Every row comes from one small tree of marks. Brackets hold a mark, then the marks that hang from it, in the order of their numbers. Every link used is in the known rows. Which tree was each row made from?
Known rows
{K_371 {K_683 {K_602 K_524}} K_982}: [-0.34 -0.58  1.34 -0.95 -0.69  0.02  0.08  4.09 -0.78  1.70 -0.65 -1.42
  1.29  0.96 -0.29 -1.03 -0.46  0.36 -0.74  0.22  0.02  0.82 -3.17  0.85]
{K_397 {K_47 K_51 {K_524 K_371} {K_982 K_602}}}: [ 0.30 -1.64 -0.65 -2.07  0.87 -0.12  1.29  0.73 -0.40 -1.91  0.04 -0.41
  0.71 -0.83  2.56  1.47 -0.99 -1.10 -0.02 -1.22 -0.01 -0.81  1.35 -0.45]
{K_602 K_524 K_982}: [-0.08  1.77  1.21  1.32 -0.61 -0.56  0.02 -3.46  1.07  1.12  0.67  1.16
 -3.27 -0.12  2.46 -1.37  0.15  0.38  0.10  1.14  0.02 -1.29 -2.09  0.16]
{K_982 K_602}: [-0.80 -1.23 -1.01  0.00  1.51 -0.03  1.85 -2.66 -0.46  0.92  0.56 -0.86
 -1.17  0.41  4.01  1.70  0.05  0.28  0.88 -1.74 -0.26  0.83 -2.71 -0.01]
{K_371 {K_982 {K_602 K_524}}}: [ 0.56 -0.58 -0.64  0.08  0.69 -0.28  1.76 -0.48 -0.44  1.53  0.00 -0.91
 -1.12  0.33  0.90  0.00 -0.27  0.67  0.48 -0.61  0.20 -0.54 -3.10  1.14]
{K_982 {K_371 K_683} {K_602 {K_397 {K_47 {K_51 K_778}}} K_524}}: [ 1.28 -0.69  0.14  1.74  1.41  0.26 -1.84  3.19 -2.21  0.51 -0.65  1.45
 -0.20 -0.18 -0.65  3.54 -1.20  0.64  1.42  0.32  0.73 -0.06  0.12  1.45]
{K_47 {K_397 K_371} K_524}: [-1.24 -0.13 -0.81  1.08  0.64  0.27  0.41 -4.81  0.34  0.37 -1.28 -0.13
  0.95  0.51  1.20 -1.07  2.37 -0.05 -0.70 -1.99  0.02  2.78  0.09 -0.82]
{K_602 K_397 K_524 {K_982 {K_371 {K_683 {K_47 K_51}}}}}: [ 0.67  2.83  0.84  2.39 -0.53 -0.08 -0.93  1.04  0.07  0.11  0.23  2.02
 -2.05  0.10 -1.45 -0.65 -0.60  1.20 -0.22  3.46  0.97 -1.49  0.86  0.49]
{K_397 {K_47 K_51 K_524} K_371}: [-1.21 -0.92  1.08  0.01  0.86 -0.14 -0.50 -1.86  0.53 -2.58 -0.79  0.20
  0.54 -0.74  3.03  0.24 -0.11 -1.08  0.88 -2.55 -0.08  0.17  0.23 -0.22]
{K_47 K_397 K_982}: [-1.11 -1.22 -1.69 -0.03  0.29  0.18  2.21 -2.58  1.30  1.03  0.17 -1.51
 -0.16  1.06  1.38 -0.31  2.42 -0.31 -1.78  0.52 -0.28  1.10 -0.10 -1.40]
{K_683 K_371 {K_602 K_397 K_524 K_982}}: [-0.12  3.65  3.72  0.40 -1.14  0.06  0.50  1.01  2.92  2.52  0.22  0.37
 -0.05 -0.69  2.76 -1.30  0.29  0.40 -0.75  3.00  0.34  0.49 -1.62 -0.72]
{K_47 {K_51 K_778} K_397 K_524 K_982}: [ 0.49 -2.86 -3.54 -0.48  1.03  0.19  1.29 -0.72  0.86 -1.83  0.14 -0.83
  1.44  0.85 -2.45 -1.86  1.20 -0.22 -2.30 -0.63 -0.31  0.13  3.11  0.30]
{K_982 {K_371 K_683} K_602}: [ 0.07 -1.42 -0.97 -0.14  1.40  0.55  0.45 -1.13 -2.62  1.48  0.57 -0.82
 -0.98  1.00  2.79  3.96 -0.18  0.80  1.55 -0.76  0.28  2.01 -2.34  0.36]
{K_524 {K_602 {K_397 {K_47 K_982} {K_371 K_683}}}}: [-1.60  1.15  1.95 -0.11 -0.66  0.17 -2.86  0.57 -0.25  0.53 -0.79  0.75
  0.86 -0.09  1.14  2.40 -0.10 -1.44  1.21 -1.04 -0.46  0.41 -0.48 -1.67]
{K_371 {K_683 K_47} {K_982 {K_602 K_524}}}: [ 0.77 -1.64 -0.60 -0.06 -0.34  0.01 -0.22  1.69 -2.28  1.21 -1.09 -1.00
 -0.03  0.38 -2.32 -1.17 -1.21  1.00  0.05 -0.23  0.83 -0.44 -2.05  0.82]
{K_47 {K_51 K_778} K_397 {K_982 K_371 {K_602 K_524}}}: [ 1.55 -2.48 -3.11  0.22  1.16  0.10  0.76 -2.02 -0.17 -1.40  0.73 -0.57
  0.09  0.77 -3.84  1.39  1.15  0.32 -0.80  0.58  0.30 -0.69  2.78  1.78]
{K_602 K_397 K_524}: [-0.38  2.02  0.95  3.07  0.68 -0.22  0.07  0.04  1.54  0.95 -1.01  1.26
 -0.67  0.76  3.42  0.00  1.22 -0.04 -0.11  1.13  0.77  0.33 -1.42 -0.01]
{K_683 {K_47 {K_51 K_778} {K_524 K_602}} {K_371 K_982}}: [ 2.89 -0.91 -2.14 -1.80 -0.95  0.08  0.75 -2.00  1.57 -0.68  0.10 -0.99
  0.47 -0.30 -1.27 -3.41 -0.19 -0.13  0.17 -0.47  0.36 -1.42  0.54  0.01]
{K_683 {K_47 {K_51 K_778} K_524} {K_602 K_397}}: [-0.12  0.80 -0.93 -0.51 -0.32 -0.07  1.58  3.36  1.32 -1.69 -0.27 -0.11
  2.53 -0.41 -1.73 -3.43  0.09  0.11 -1.59  0.75 -0.05 -0.32  2.02  0.86]
{K_397 {K_47 {K_51 K_778}} {K_371 K_683 {K_982 {K_602 K_524}}}}: [ 0.26 -3.00  1.96  0.06  0.58 -0.27 -2.51  2.20 -1.53 -1.63 -0.65 -0.18
  0.33 -1.32 -2.65  1.25 -1.78 -0.45  1.71 -2.65 -0.09 -0.83  0.29  1.35]
{K_397 {K_47 {K_51 K_778} {K_524 {K_602 K_982}}} K_371}: [-0.25 -0.21  1.26 -0.76 -0.31 -0.37 -2.50 -2.52  0.10 -2.19  0.10  1.37
 -0.28 -1.81 -0.54  0.04 -1.04 -1.26  1.74 -2.90 -0.95 -1.27  1.18  0.06]
{K_47 {K_51 K_778} K_397 K_524 {K_982 K_371 K_602}}: [ 1.35 -2.75 -4.31 -0.89  1.47  0.51  1.34 -1.10 -1.07 -1.36  0.49 -0.73
  1.37  0.70 -3.77  0.66  0.65  0.59 -1.32 -0.28  0.05  0.40  3.34  1.23]
{K_602 {K_397 {K_47 {K_51 K_778}}} K_524 {K_982 {K_371 K_683}}}: [ 1.22  1.79  1.73  2.27 -0.21 -0.23 -2.09  3.36 -0.01  0.38  0.37  2.78
 -2.35 -1.26 -1.51  0.49 -1.44  0.62  0.45  2.65  0.20 -2.13  1.01  0.70]

Write each row's tree
[-0.32 -3.76 -1.72 -0.48  1.20  0.53 -1.48 -0.41 -1.80 -2.42 -0.76 -0.94
  2.96  0.50 -5.27  0.45 -0.08  0.02 -1.23 -2.27  0.07  1.57  4.15  0.70] => {K_47 {K_51 K_778} {K_397 {K_371 K_683}} K_524 {K_982 K_602}}
[ 0.16  0.61 -0.43 -1.59 -1.60  0.00  2.66 -2.13  3.31 -0.23  0.98 -1.36
  0.33 -0.75 -1.14 -4.36  0.45  0.64 -2.17  2.14 -0.12 -0.79  0.85 -0.92] => {K_683 {K_47 K_51 K_397} K_371 {K_602 K_982}}
[-1.38  1.53  1.84  1.55  0.76 -0.05  1.36  0.72  1.29  0.62  0.20 -0.50
 -0.43  0.01  2.09  0.61  1.13 -0.12  0.64 -0.12 -0.06  1.26 -0.80 -0.62] => {K_602 {K_397 {K_371 K_982}}}
[-1.89  0.84  2.04 -0.22 -0.36  0.22 -0.02  4.16 -0.21  1.69  0.51 -0.36
  0.25  0.22  1.29 -0.07 -0.87  0.44 -0.83  0.97 -0.66  1.44 -1.67 -0.78] => {K_371 {K_683 {K_602 K_397 K_982}}}
[ 0.39 -0.20 -1.09 -0.01 -0.42  0.27  0.20 -0.51 -0.49 -0.33 -0.38 -0.50
  0.84  1.28 -0.75 -0.30  1.06  0.51 -0.63  1.30  0.75  0.84 -0.21  0.77] => {K_982 {K_371 {K_683 {K_47 K_51 K_397} {K_602 K_524}}}}
[ 0.01  2.07 -1.13 -1.13 -0.31  0.63 -0.17 -0.47 -0.70  1.02 -0.15  0.32
  1.02  1.12  1.48  1.84  0.88 -0.45  0.00  1.05  0.29  0.91  0.15 -0.78] => {K_47 {K_524 {K_602 K_397}} {K_982 K_371}}
[-0.62  1.87  1.51  0.23 -0.69 -0.44 -2.24 -0.90  0.98 -0.52  1.13  1.86
 -1.49 -1.47 -0.97  0.71 -1.13 -0.90  1.61 -0.95 -1.34 -1.93  0.70 -0.63] => {K_524 {K_602 {K_397 {K_47 {K_51 K_778}} K_371} K_982}}
[-1.16  0.34  2.19 -0.35 -0.90 -0.03 -1.11  1.44 -0.53  1.34 -0.14 -0.09
 -0.03  0.54  1.21 -0.68 -0.61  0.29 -0.60  0.56 -0.18  0.92 -2.40  0.08] => {K_371 {K_683 {K_602 K_524 K_982}}}
[-0.07  0.86  1.95 -1.74 -1.37 -0.31  0.90 -0.46 -0.12 -0.03  1.14 -0.80
 -0.45 -0.52  2.23 -0.22  0.38 -0.63  0.26  0.10 -0.25  1.05  0.30 -1.21] => {K_524 {K_371 {K_683 K_47 {K_602 K_982}}}}
[ 0.34  1.41  0.81  1.58  1.10 -0.28  0.55 -0.74 -0.18  0.64 -0.38  0.89
 -0.54 -0.02  3.03  2.28  0.34 -0.09  1.06 -0.39  0.64  0.59 -0.45  0.15] => {K_982 {K_602 K_397 {K_524 K_371}}}
[ 0.31 -0.86  1.50 -0.28 -0.23 -0.11 -0.74  8.24 -0.31  0.69 -0.62 -0.42
  1.61 -0.18 -2.69 -1.09 -1.47  0.20 -0.73  0.56 -0.27 -0.57 -0.93  1.21] => {K_371 {K_683 {K_602 {K_397 {K_47 {K_51 K_778}}} K_524}} K_982}
[-1.73 -1.14  1.82 -0.08 -0.24  0.29 -1.29 -2.51 -1.41 -0.79 -0.54 -1.34
  0.60  0.22  0.72  1.35  0.56 -0.44  0.86 -1.32  0.61  1.92  0.17 -0.63] => {K_397 {K_371 {K_683 {K_47 {K_982 K_602}}}}}
[ 0.76  1.61 -0.31  1.06 -0.02  0.19  0.09  2.21 -0.34  0.33  1.27  1.30
 -1.81 -0.59 -1.69 -0.65 -0.84  1.20 -0.10  2.32 -0.05 -0.49  1.81 -0.07] => {K_602 K_397 {K_982 {K_371 {K_683 {K_47 {K_51 K_778} K_524}}}}}
[-0.94 -0.55 -2.20 -0.97 -0.52 -0.23  2.91 -1.02  2.01 -1.65 -0.10 -1.46
  1.64  0.49 -1.44 -3.67  1.18  0.17 -2.23  0.47 -0.25 -0.39  0.49  0.22] => {K_683 {K_47 K_51 K_397} K_602}
[-1.39  3.06  2.19  0.26 -1.03 -0.29 -1.96 -1.57  0.73  0.89  0.54  1.79
 -1.59 -1.30  0.92  0.93 -0.67 -0.79  1.59 -0.48 -1.12 -1.06 -0.82 -1.55] => {K_524 {K_602 {K_397 K_47 K_371} K_982}}
[-0.12  1.94 -0.01 -0.26 -0.57 -0.01 -1.67  1.05 -0.24  0.56  0.98  1.74
 -1.59 -0.30 -0.04  1.53 -1.70 -0.08  1.05  0.56 -0.95 -1.70 -0.68 -0.84] => {K_524 {K_602 {K_397 {K_47 K_51}} {K_982 {K_371 K_683}}}}
[ 1.09 -0.52 -1.05 -2.09  0.05 -0.44  0.52  0.18  0.30 -1.51 -0.01  0.35
  0.22 -0.62  1.95 -0.05 -1.13 -1.30  0.76 -2.17 -0.66 -1.73 -0.21 -0.40] => {K_397 {K_47 K_51 {K_524 {K_371 K_982} K_602}}}
[ 1.14  1.69  0.47 -1.26 -1.42 -0.22 -0.62  1.58 -0.63  0.54  0.14  0.00
  0.40  0.09 -0.71  0.71 -0.18 -0.92  1.14 -0.54 -0.22 -0.15  0.47 -1.42] => {K_524 {K_371 {K_683 K_47} K_982} {K_602 K_397}}
[-0.53 -0.72 -2.10 -0.06 -0.71  0.03  2.31 -3.38  1.28  0.28 -0.16 -1.38
 -0.24  0.38 -0.07 -2.32  2.41 -0.18 -1.63  1.24  0.29  0.04  0.65 -1.43] => {K_683 {K_47 K_397 K_982}}
[ 1.80 -1.76 -2.11  1.05  0.61  0.23 -1.14 -1.90 -2.36 -0.20 -0.59  0.35
 -0.21  0.62 -2.89  1.31  0.19  1.01  0.63  0.05  1.02  0.14  0.64  1.82] => {K_982 {K_371 {K_683 {K_47 {K_51 K_778} K_397}}} {K_602 K_524}}
